Each row was made from one walk, in order. Every step used is in the known rows, and no mark comes twice. Write each row's walk.
Known rows:
tivub-sibup: [ 31.8  14.6 -17.1  26.6  -3.5  70.7 -39.3  19.1  -1.6  10.2  27.8 -21.6
  51.4  13.7  34.8  -8.5  -8.2  58.4]
miba-pata-nuzoliz-noka-pesu: [ 16.8 -15.1  -2.3  -0.5  31.7 -61.4  14.4 -14.6  52.4 -14.5  -7.5  37.2
 -11.2   3.6 -22.9   8.0  -1.8 -34.9]
tivub-foto-noka: [-20.6   1.7  11.6 -10.8 -28.9  33.2 -24.4  -2.6 -54.2   9.7  -6.6  -6.4
   0.1  22.9  27.3  -7.8  43.1  45.2]
tivub-foto-noka-pata-nuzoliz: [-31.9   1.4  33.2 -20.3  -8.9 -55.3  -3.8  15.7 -18.0   5.6 -18.2 -19.5
 -14.1   1.7   6.4  21.5   1.8   7.5]
nuzoliz-noka-pata: [ -2.5  -8.2  17.7  21.0  -5.1  22.4 -11.0   5.4  37.3 -13.3   7.7  49.7
  17.2  19.3  -2.1  62.2   8.1  45.5]
miba-foto: [ 16.7  35.6 -24.6  45.7 -14.7  61.2 -30.6 -34.2  18.2 -11.7   7.3  27.5
  17.1 -25.5   0.9 -18.7  26.7  43.8]
nuzoliz-noka-pesu-pata: [ 25.4 -19.5  -2.4 -14.9  14.2  19.2   1.3 -13.6  22.8  -5.5   6.9  51.5
 -10.5  35.4  -9.7  30.6  28.9 -11.7]
pata-sibup: [  5.9  23.7  -1.8  30.3  -0.6  31.7 -18.8 -21.2  11.2  -4.6  41.1 -50.8
  75.9 -13.0   5.9 -10.6 -18.5   2.1]
noka-pata: [  8.9   7.8  13.8  42.5   4.2  50.4 -27.8  10.5  32.7  -1.5  16.6 -19.2
  18.2 -13.2   4.0  44.0  -8.6  51.8]
miba-foto-noka-pata-tivub-nuzoliz: [-20.5  12.0 -20.0 -16.8  10.3 -44.7  -6.3   5.0 -24.6   8.3 -41.8 -10.9
 -55.5 -25.4   9.2 -20.9 -22.2  38.7]
noka-pesu-pata-sibup: [ 22.7  10.4  -7.7  -6.1  40.3  10.7 -29.9 -12.6  26.1   0.9  36.6 -51.3
  16.9   8.1  -8.7  -2.6 -29.5 -32.7]
tivub-foto-noka-pesu-pata-sibup: [-17.1  -1.6   4.0 -55.9  29.1 -31.2 -44.4  -2.2 -36.0  10.6   5.5 -39.7
 -29.3  46.1   6.0 -12.7   2.0 -15.0]
foto-noka: [ 11.5  -3.3  -1.4   7.2 -15.5  37.7 -22.1  -9.3 -17.2   9.7   6.9 -24.4
  29.6   5.1  28.8  16.2  45.4  32.4]
pata-noka: [ 11.8   1.3  -3.4  24.6 -26.2  24.2 -19.1   1.7  16.4  -1.8  12.2 -23.4
  70.8 -31.0  -4.3 -14.6 -16.4  -3.4]
nuzoliz-noka: [  8.7  -1.0   7.4  19.6 -29.1  43.6  13.0 -18.6  11.5 -12.3  14.0  51.8
  47.8  16.5   5.3  20.3  34.8  23.4]
pesu-pata-sibup: [ 18.4  16.8 -15.6  -1.7 -10.2  38.6 -37.7  -4.3  18.6   0.3  47.9 -40.8
  39.3 -19.6 -11.7  -9.2  -2.5 -17.3]
tivub-nuzoliz-noka-pata: [ -5.1 -16.3  22.3 -11.9   4.3   2.6  17.7   8.1   0.8   2.6 -11.9  39.2
   3.1  39.4   7.1  32.7 -42.0  62.8]
tivub-foto: [-12.6  17.9  14.1  28.7 -29.3  66.8 -13.8  -5.7 -26.0  -0.2   9.5  -0.7
  21.6   5.7  10.1 -18.3  14.0  37.3]
miba-pata-nuzoliz-noka: [ 13.0  -7.7  -5.8   2.8 -14.6 -29.6   8.6  -9.6  44.0 -14.6   7.8  46.3
   9.6 -23.9 -25.9   2.0  23.6 -15.3]

Which walk is each row?
[ 11.5 -10.9  23.8   2.1  20.2 -58.8  52.8 -24.3  26.0 -11.1  -3.7  34.3
  37.5  21.4  -5.2  13.2  -6.7 -59.0] => pata-nuzoliz-noka-pesu
[  8.9 -13.5 -13.1  -7.9  11.1 -11.7  23.9  -5.6  14.4  -7.8  -1.3  36.6
 -22.4   2.1 -17.3   5.5  21.4 -58.6] => nuzoliz-noka-pesu-pata-tivub
[ -7.8  -8.2  -0.3  -3.4 -21.5 -11.6  57.5  -9.9 -33.9   1.1 -12.7  22.8
  19.4   1.3   3.7 -31.2 -16.3  -9.8] => pata-tivub-nuzoliz-noka
[ 21.0  -7.8   0.4 -23.1 -33.1 -17.3  29.7  -6.8  28.0  -9.2  15.2  51.2
  26.8  -8.9 -27.1  11.2  37.7 -51.9] => pesu-pata-nuzoliz-noka
[ 38.2  -1.4  -9.7   4.0  24.6  44.0 -20.7  -4.3  21.2   5.6  15.0 -15.2
  -6.2   5.0  -3.5   8.8   1.4  -9.8] => noka-pesu-pata
[ 15.5  -6.1   6.9  14.6  26.9  -0.3 -13.3  -0.5  25.5  -3.4   0.3 -35.5
  48.7  -1.8  -1.2  -7.6 -37.9 -25.6] => pata-noka-pesu
[ 20.8   2.3 -18.4  12.4  17.8   7.4   4.1   1.0  13.5   2.9   6.5 -32.8
 -19.6 -28.1 -11.1 -11.2   2.3 -54.0] => noka-pesu-pata-tivub
[ -7.1   3.7   5.9  12.3   7.3  -9.9  22.9  20.0  -9.2  10.8 -11.6 -46.3
  -4.8 -23.7   6.8  -8.4 -70.5  24.2] => noka-pata-tivub-nuzoliz
[ -1.8  -8.6  16.2 -54.5  13.7 -60.4   2.3   4.0 -28.5  12.6 -19.1 -13.2
 -41.6  23.7  -3.8 -12.8  18.2 -51.7] => tivub-foto-noka-pesu-pata-nuzoliz
[  8.3   8.5  20.0  30.5  -0.9 -24.5   6.7   9.6  40.8  -4.4  12.0 -28.1
  33.2 -32.0  -8.8  28.6 -30.7 -11.9] => noka-pata-nuzoliz
[-25.1  -4.2 -16.8 -12.1  27.5 -43.8 -27.8  16.3 -25.6   7.2 -29.2 -32.1
 -78.5  -5.9   4.1 -23.0  17.9  -2.9] => miba-pata-tivub-foto-noka-pesu
[ -8.1  -4.0 -10.7  10.8  -2.9 -12.4 -11.0  36.1  22.0  -2.8   5.6  22.4
  11.3  10.8  13.0  25.7 -10.5  26.0] => nuzoliz-noka-pata-tivub-sibup
[-16.4 -12.7   2.1 -18.3   7.9 -43.8  18.0  26.3 -39.2  18.1 -25.9 -52.3
 -24.3 -10.7  23.0   1.8 -33.2  27.9] => foto-noka-pata-tivub-nuzoliz
[ -6.1 -15.2   6.3 -11.2  24.1 -42.3  66.0 -13.3 -29.9   2.2 -27.4  12.3
   1.0  23.0   7.5 -26.1 -42.4 -29.2] => pata-tivub-nuzoliz-noka-pesu
[-50.4   0.9  22.1  13.4 -26.0 -15.8  18.2  16.0  -5.5 -13.9 -16.5  49.5
 -21.9   3.3  -8.8  18.8   3.9   6.8] => nuzoliz-noka-pata-tivub-foto
[-18.7  20.0 -25.9  16.0  -0.6 -26.5 -33.6  -0.7  13.7  -7.0 -23.5  -0.7
 -43.8 -43.1   2.1  11.2  27.1  25.5] => miba-foto-noka-pata-tivub
[  4.5 -11.6 -14.5 -34.8 -29.3  -6.9  44.7   3.6 -26.1   5.8  -8.1  37.0
 -13.5  -7.5 -13.9 -29.1  -1.5 -25.7] => pesu-pata-tivub-nuzoliz-noka
[-21.9  -7.0  -0.4 -25.8  -3.3 -12.0  28.6   1.1 -13.1  -8.3 -16.2  52.2
 -49.5  22.6 -18.2 -15.7  17.4 -49.9] => nuzoliz-noka-pesu-pata-tivub-foto
[-32.2   7.7   2.3  -2.1 -34.5  -6.5   0.9   5.8 -59.1   7.7 -15.3 -23.2
 -11.6 -10.8  19.3 -25.1  36.2  -3.1] => pata-tivub-foto-noka
[ 23.0 -26.3   2.4 -46.2  26.8   2.0  29.3  -6.7 -13.8   7.6 -11.7  41.0
 -21.2  55.7  -3.7  -6.1 -24.5   6.8] => tivub-nuzoliz-noka-pesu-pata
[ -1.6  -8.1   5.2 -49.4  15.1   9.4 -36.0   7.2 -40.1  13.9 -16.3  -3.0
 -54.9  41.2  12.4   2.0  29.6  12.4] => tivub-foto-noka-pesu-pata
[-10.8   7.7  -3.0  -3.6   7.6   4.7   5.6   6.8 -23.2   0.9  -6.5 -13.9
 -47.8 -11.8 -13.4 -29.7  -1.7 -42.6] => noka-pesu-pata-tivub-foto
[ 11.6  12.5 -35.8  41.7 -12.8  23.4 -17.7   1.9  26.1  -5.7  14.3 -33.7
 -10.8 -68.8 -12.4 -19.8   8.9   1.9] => miba-pata-tivub
[-37.6  17.2  12.4  30.1 -16.2  13.6  -1.7  22.4  -6.4  -3.8  -6.5 -19.5
 -19.1 -29.0  -2.9   3.3 -21.3  15.9] => noka-pata-tivub-foto
